Each row was made from one path, in order. Every step used is in the known rows, and no mark comes twice. Write each row's path.
Known rows:
Z T: [-17  13  11   9  -4  -6   0  13   1  -8  -2  -7 -11 -14  21  32  14  -4
   9  -2 -10  15 -14  15   7   1  10 -10  13  -4   5  -9]
S Z T F: [-15  12  13   6  -1  -5   9   8   3 -11   4  -4 -18 -15  18  36  13   2
   8   1 -10  19 -12  12   8  -4  14 -13  19 -13  19  -9]
L T F: [-20   1  17  -6  -2  -3  10   3  -1 -10   6   1 -14  -8  16  46  13  17
   7   8 -12  15 -13  12   7   3  18  -7  17 -10   6  -7]
S K X Z T F: [-13  15  14  15 -22   0   1  -4   1  -4   4 -11 -11 -12  -1  44  12   1
   3  -5 -12  10  -7  10  -2   0   6  -4  13 -11   9  -3]
L S Z T: [-11  17   7   0  -4  -2  -2  21   0 -16  -1  -1 -15 -14  11  30  17  -4
   6   1 -10  15  -6  17   0   5   7 -12  22 -16  13 -11]
S K: [-19   9  10  10  -6 -11  -8  17   2 -13   2   0 -12  -4  16  29  12   0
   3  -3 -12  12 -16  17   4  -2  -2  -2  16  -1 -13  -3]
P Q E V X K: [-20 -14   2  13 -26  -2  -1  -4  -3   8   5  16 -19   8  25  33   7   7
   8   0 -10   2   2  24   1 -14  14  -1  14   1 -13 -11]
V X K: [-24  -1   9  15 -16  -7   1  -1  -5   1   4  -1 -15   5  11  36  14  13
   7  -3 -12   7 -11  17   8  -6  15   1  13  -4  -8 -13]
Q E V X K S: [-20  -9   8  16 -26  -3  10  -6  -9   1  10   7 -23  10  17  33   7   0
   8  -8 -12   2   4  22  -1  -7  25  12  19   1 -19 -10]
X K S L: [-21   3  12  10 -23 -14   9  12 -10   3   3  -1 -15  -2  10  36   2  -6
   7  -5 -16   9  -8  26   5  -3  11   3  19  -8 -14 -11]
T Z S L: [-19   9   3   1 -15 -11  -5  12 -13  -9  -4   0  -9 -18  18  28   2   6
   1   3  -5  10   0  17   5   6   1 -14  12 -15   0  -4]
L S K X Z: [-11  13   8   3 -26  -1 -14   8  -4 -10   1  -4  -8  -2  -8  34  18  -1
  -1  -3 -13   5  -3  16 -10   5  -4   1  20 -11  -7  -4]
E V X K S Z: [-20  -5   7  21 -22  -5  12  -1  -8  -6  12  -2 -27  12   8  28   9  -1
   5  -8 -15   5   0  18   2 -15  22   8  25  -8  -8 -14]
X V: [-21   4  11   9  -6  -4  -3   8  -2  -7   2   0  -8  -4  15  31  16   9
   4  -4 -17   8  -8  15   2  -5   8  -1  19   0  -5 -10]
Z S: [-19   9   8   4 -14  -9  -5  11  -4  -6  -3  -7  -7  -9  18  29  11   0
   5  -1  -8  14 -13  15   5  -1   1  -9  10  -7  -4  -5]
P Q E V: [-14  -7   4   2 -16  -5  -6  10   2  -3   0  15 -13  -2  35  26   8  -4
   8   3 -10   7  -2  24   0 -10   7  -6  17   4 -11  -6]
E V X K: [-24  -4   7  19 -13  -4   6  -4  -9   1   9   1 -21   7  16  35  11  10
   8  -2 -13   3  -4  15   4  -9  25   3  15  -3 -11 -13]
F T Z S: [-23  10   4  -4  -8  -4  -2   0  -3 -17  -5  -3  -7 -11  14  29   7  20
  -3   6  -2  13  -9   6   7   9   2  -9  13  -8  -2  -6]
F T Z S L: [-23  10   3  -6 -11  -8   5   5 -11 -12  -5   3  -9 -14  13  32   0  18
  -1   8  -4  11  -1  13   7   9   3 -13  15 -14   1  -4]
L T Z S K X: [-20   9   4   9 -18   5 -12   0  -5 -22   3  -5 -16  -6  -5  33  10  20
 -10   5  -6   5  -1   6  -3   4  -7  -7  11 -14   0  -1]
T Z S: [-20   9   5   2 -12  -6 -12   6  -4 -14  -4  -7  -7 -16  20  25  10   8
  -1   2  -3  13  -8  11   5   6   0 -10  11  -9  -2  -5]
X K S: [-22   2  13  11 -19  -9   2   6  -1  -2   4  -8 -13   1  12  33   9  -4
   5  -6 -14  11 -15  19   6  -3  10   7  18  -1 -17 -12]
V X K S L T: [-23  -7  11   9 -26  -7  18   4 -16   2   7   3 -20   5   0  44   3  11
   7  -2 -16   4  -1  24   2  -2  20   2  20 -16  -5 -11]
Q P: [-16   3   9   2 -14  -5  -8  14   6  -9  -5   2  -3  -8  24  24  18 -11
   4   1 -11  12 -15  21   9  -8   2  -2  17   2  -8 -11]
K X V E: [-22  -1   9  22  -7   2  -2  -7  -6  -4   4  -1 -10   2   4  33  21   7
   1  -9 -20  -4   3   7  -7 -13   9   6  20   1  -4 -12]
F T Z: [-23   7   8  -6   0  -4   0   2   1 -19  -3   1 -10  -8  18  27  11  20
   0   7  -7  14 -10   7   9   7   9  -6  19  -2  -4  -9]
Q E V X K: [-22  -7   6  15 -20  -1   6  -6  -9   0   9  10 -23   7  19  33  11  11
   8  -3 -11   2   4  20   3  -7  24   4  15   1 -13 -10]
E V X: [-19  -2   8  12  -6  -6   5   3  -8  -6   6   4 -17   3  23  31  14   5
   9  -2 -12   6  -4  14   3  -8  24  -2  18  -3  -5  -9]
E V X Z T F: [-15   3  13  11 -16  -1  16 -10  -8   2   6  -8 -13 -11  19  45  11   4
  12  -4 -10   9  -1  11   0  -1  32  -5  14 -13  14  -6]
S L: [-17   7  10   2  -9 -14   3  19  -9  -4   0   5 -12  -8  19  31   9  -1
   9   1 -14  11  -7  22   7  -3   9  -9  18  -7  -3  -7]

Which path is each row?
[-19   5   7  -2 -18  -8   8  15 -15  -8  -1   0 -12 -11  10  39   3   9
   5   4 -10   9  -2  21   2   2   5 -14  12 -19   5  -3] : Z S L T
[-12 -13   4   3 -35  -3  -2  -3  -4   5  -1  10  -8   0  27  27  11   0
   9  -4  -9   4   5  24  -5 -10  11  -4  17  -1  -5  -5] : P Q E V X Z
[-12  16  12  -4   0  -2   5  13   1 -13   4   0 -17 -16  13  41  14   2
   8   5  -9  18  -8  15   2   8  14 -12  22 -20  19 -10] : L S Z T F
[-13  12  12   6 -20  -5   0   7  -2  -5  -5 -15  -4 -17  16  31  14  -6
   8  -7 -10  14 -10  15   2   2  10  -8  13  -6   6  -6] : X Z T
[-20  11   4   9 -13  -8 -17   9  -2 -17  -2  -5  -9 -13  14  26   6   7
  -5   0  -4  11  -9  11   2   6  -9  -6  10 -10  -9   0] : T Z S K
[-15  13   9  10  -6  -5   2  15   2 -15   0  -6 -16 -12  16  25  15  -4
   7  -3 -11  16  -9  15   7  -6   7 -13  19  -9  12  -9] : S Z T
[-13  10  16   7  -8  -6  13   9   3 -10   5  -8 -18 -12  15  36   9  -9
   7  -3 -12  20 -12  15   6  -2  15  -6  23 -13  13  -9] : K S Z T F
[-14   7  10  10 -23  -4   4   0  -6  -1  -3 -12  -5 -12  13  34  16   1
  10  -9  -9  10  -6  15   1   0  15  -7  13  -9  10  -7] : V X Z T
[-17   2   4  18 -31  -7  -1  -2 -12  -4   3  -7  -9  -2   8  32   7   1
   3  -9  -8   4   1  15  -7  -4   6   0  11 -12  -8   2] : E V X Z S K
[-18   9  11  18 -19  -5   8   9   1  -8   4 -12 -19  -6   7  30   8  -9
   5  -8 -13  14 -10  18   5  -7   9  -1  20  -9   1 -14] : X K S Z T
[-22  -5   9  19 -23 -10  17   2 -18   6  10   4 -23   7  11  38   0  -2
   9  -6 -17   1   3  25   1  -8  26   7  21 -10 -14 -12] : E V X K S L
[-23  13   3   8 -14   1  -8  -4  -2 -20   0  -1 -13  -3  -4  30   7  21
  -9   5  -4   7  -4   3   1   4  -8  -6  13  -8  -6  -3] : F T Z S K X
[-13  10   7  -6  -6  -6  -6  21  -1 -17   1   3 -15  -5  11  26  18   1
   4   3 -12  13  -7  19   1   3   5  -7  25 -13   3 -10] : L S Z
[-20  -3  10  16 -24  -7   7   2  -4  -5   7  -4 -20   9   3  29  11   2
   4  -8 -14  10  -7  18   5 -11  13   5  23  -8  -5 -14] : V X K S Z
[-21   7   4   3 -13  -2 -10   7  -4 -22   0  -5 -11 -13   8  32   6  18
  -6   4  -4  10  -6  11   0   8  -6  -8  11 -15  -3   1] : L T Z S K
[-17   1   8   3 -10  -4   2   7  -4 -10   4   9 -17  -2  30  26  12  -1
   8  -1 -10   8   0  20   2  -4  16  -1  17   4 -11  -5] : Q E V
[-16   5  12   2 -15 -15   7  20  -9  -3   0   1 -12  -6  17  31   5 -12
   8  -4 -15  12  -8  25   4  -1  10  -2  22  -8  -9  -7] : K S L
[-16   5   7   0 -38  -1   7   1 -19  -3  -1  -8  -9  -8  -8  39   8   8
   1  -1 -11   3   7  17  -5  -1   3 -12  13 -21  10  -3] : K X Z S L T
[-20   5  10  14 -10   2  -5   0  -3  -7   4   0 -12   3   2  32  20  10
   1  -4 -19   3  -3  10  -1  -9   7   0  20   0  -3 -12] : K X V
[-14   6  14   7 -19  -4  10  -7  -5   3   1 -10  -7 -14  14  45  14   7
  12  -4  -8  13  -8  12   3   3  22  -8  12 -13  17  -6] : V X Z T F
[-15 -11   3   6 -18  -4  -2   3  -2   2   2  19 -15   4  32  28  10   2
   9   1  -9   4   2  24   0 -12  13  -6  17   1  -7  -7] : P Q E V X
[-13  12  16   8 -20   1   6  -8  -2   0   2 -14  -9 -14   5  43  15   2
   6  -3 -11  12  -7   9   1   0  16  -8  14 -10  15  -8] : K X Z T F
[-14  -5   7   5 -28  -3   5  -5 -10  -2   3   4 -12   1  21  27  15   3
   9  -8  -9   4   8  19  -3  -4  21   1  17  -1  -6  -4] : Q E V X Z
[-22  -6  10  20 -19  -6  10  -4  -9   1  10  -2 -21  10  13  35   8  -1
   7  -7 -15   3  -5  18   1  -8  25  10  19  -4 -16 -13] : E V X K S
[-14   9   6   6 -38  -7   1   3 -18   2  -3  -8  -6  -8  -2  33   8  -3
   2  -5 -11   5   4  18  -2  -3   0 -10  12 -16   3  -4] : K X Z S L
[-19  13   6  17 -19  -5 -11   7  -3 -10   2  -4 -13  -1  -1  32  11   1
  -2  -3 -10   6  -9  11  -1  -6  -9  -5  11  -8  -8  -2] : Z S K X
[ -9  20   8   9 -24   2 -10   9  -2  -9   0  -9  -9 -11  -7  37  16  -6
   1  -5 -11   5  -2  14 -11   8  -1  -3  17 -14   3  -5] : L S K X Z T
[-18   1  13  -3 -16  -9  13  18 -11  -8   3   2 -15  -5  11  37   4  -1
   7   0 -16  10  -5  24   1   1  13  -4  22 -13  -3  -6] : K S L T
[-18  10  10  16 -11  -5 -10   9   1 -12   4   0 -16   3   3  31  16   2
   0  -3 -14   7 -10  12   1  -7  -2  -1  17  -1 -10  -5] : S K X
[-15   5  11   4 -14 -10   2  16   1 -14   2  -4 -15  -1  13  22  13 -10
   4  -6 -14  15 -11  18   5  -8   5   0  26  -6  -3  -9] : K S Z
[-13  16   9  18 -25  -1  -5   3  -1  -8   0 -13  -9 -10  -3  33  14  -5
   2  -9 -12   7  -6  12  -4  -3  -1  -4  13  -7   2  -4] : S K X Z T
[-19  11   6  11 -15 -11  -9  14  -2 -11  -1  -4  -9  -8  12  31   7   0
   1  -4  -8  12 -13  16   2  -1  -9  -5  10  -8 -11   0] : Z S K
[-18   8  16  14 -15  -5  14   1   2  -4   8 -10 -22  -8   8  41   6  -4
   6  -4 -13  17 -11  16   7  -5  16  -1  20 -13   8 -13] : X K S Z T F
[-17  -1   6  -1 -36  -6  12   2 -22   0  -2  -5  -6  -8   1  41   6  13
   6  -3  -9   5   5  22  -3   2  10 -12  12 -24  11  -1] : V X Z S L T
[-20   3   8  -6  -8  -5   3  12 -11 -16   1   5 -14 -14  15  33   7  17
   1   9 -10   9   1  17   4   7  11 -12  19 -14   4  -6] : S L T Z
[-20   2  15  -7  -5  -8  17   9 -10  -5   6   7 -16 -10  15  49   6  15
   8   9 -14  13  -6  19   6   3  18 -11  18 -16   9  -6] : S L T F
[-18   4  10  22 -22  -4  11   2  -3  -5   5  -9 -22   1   3  32  10  -3
   7 -10 -13  11  -6  18   4 -10  15   1  20 -12   5 -14] : V X K S Z T
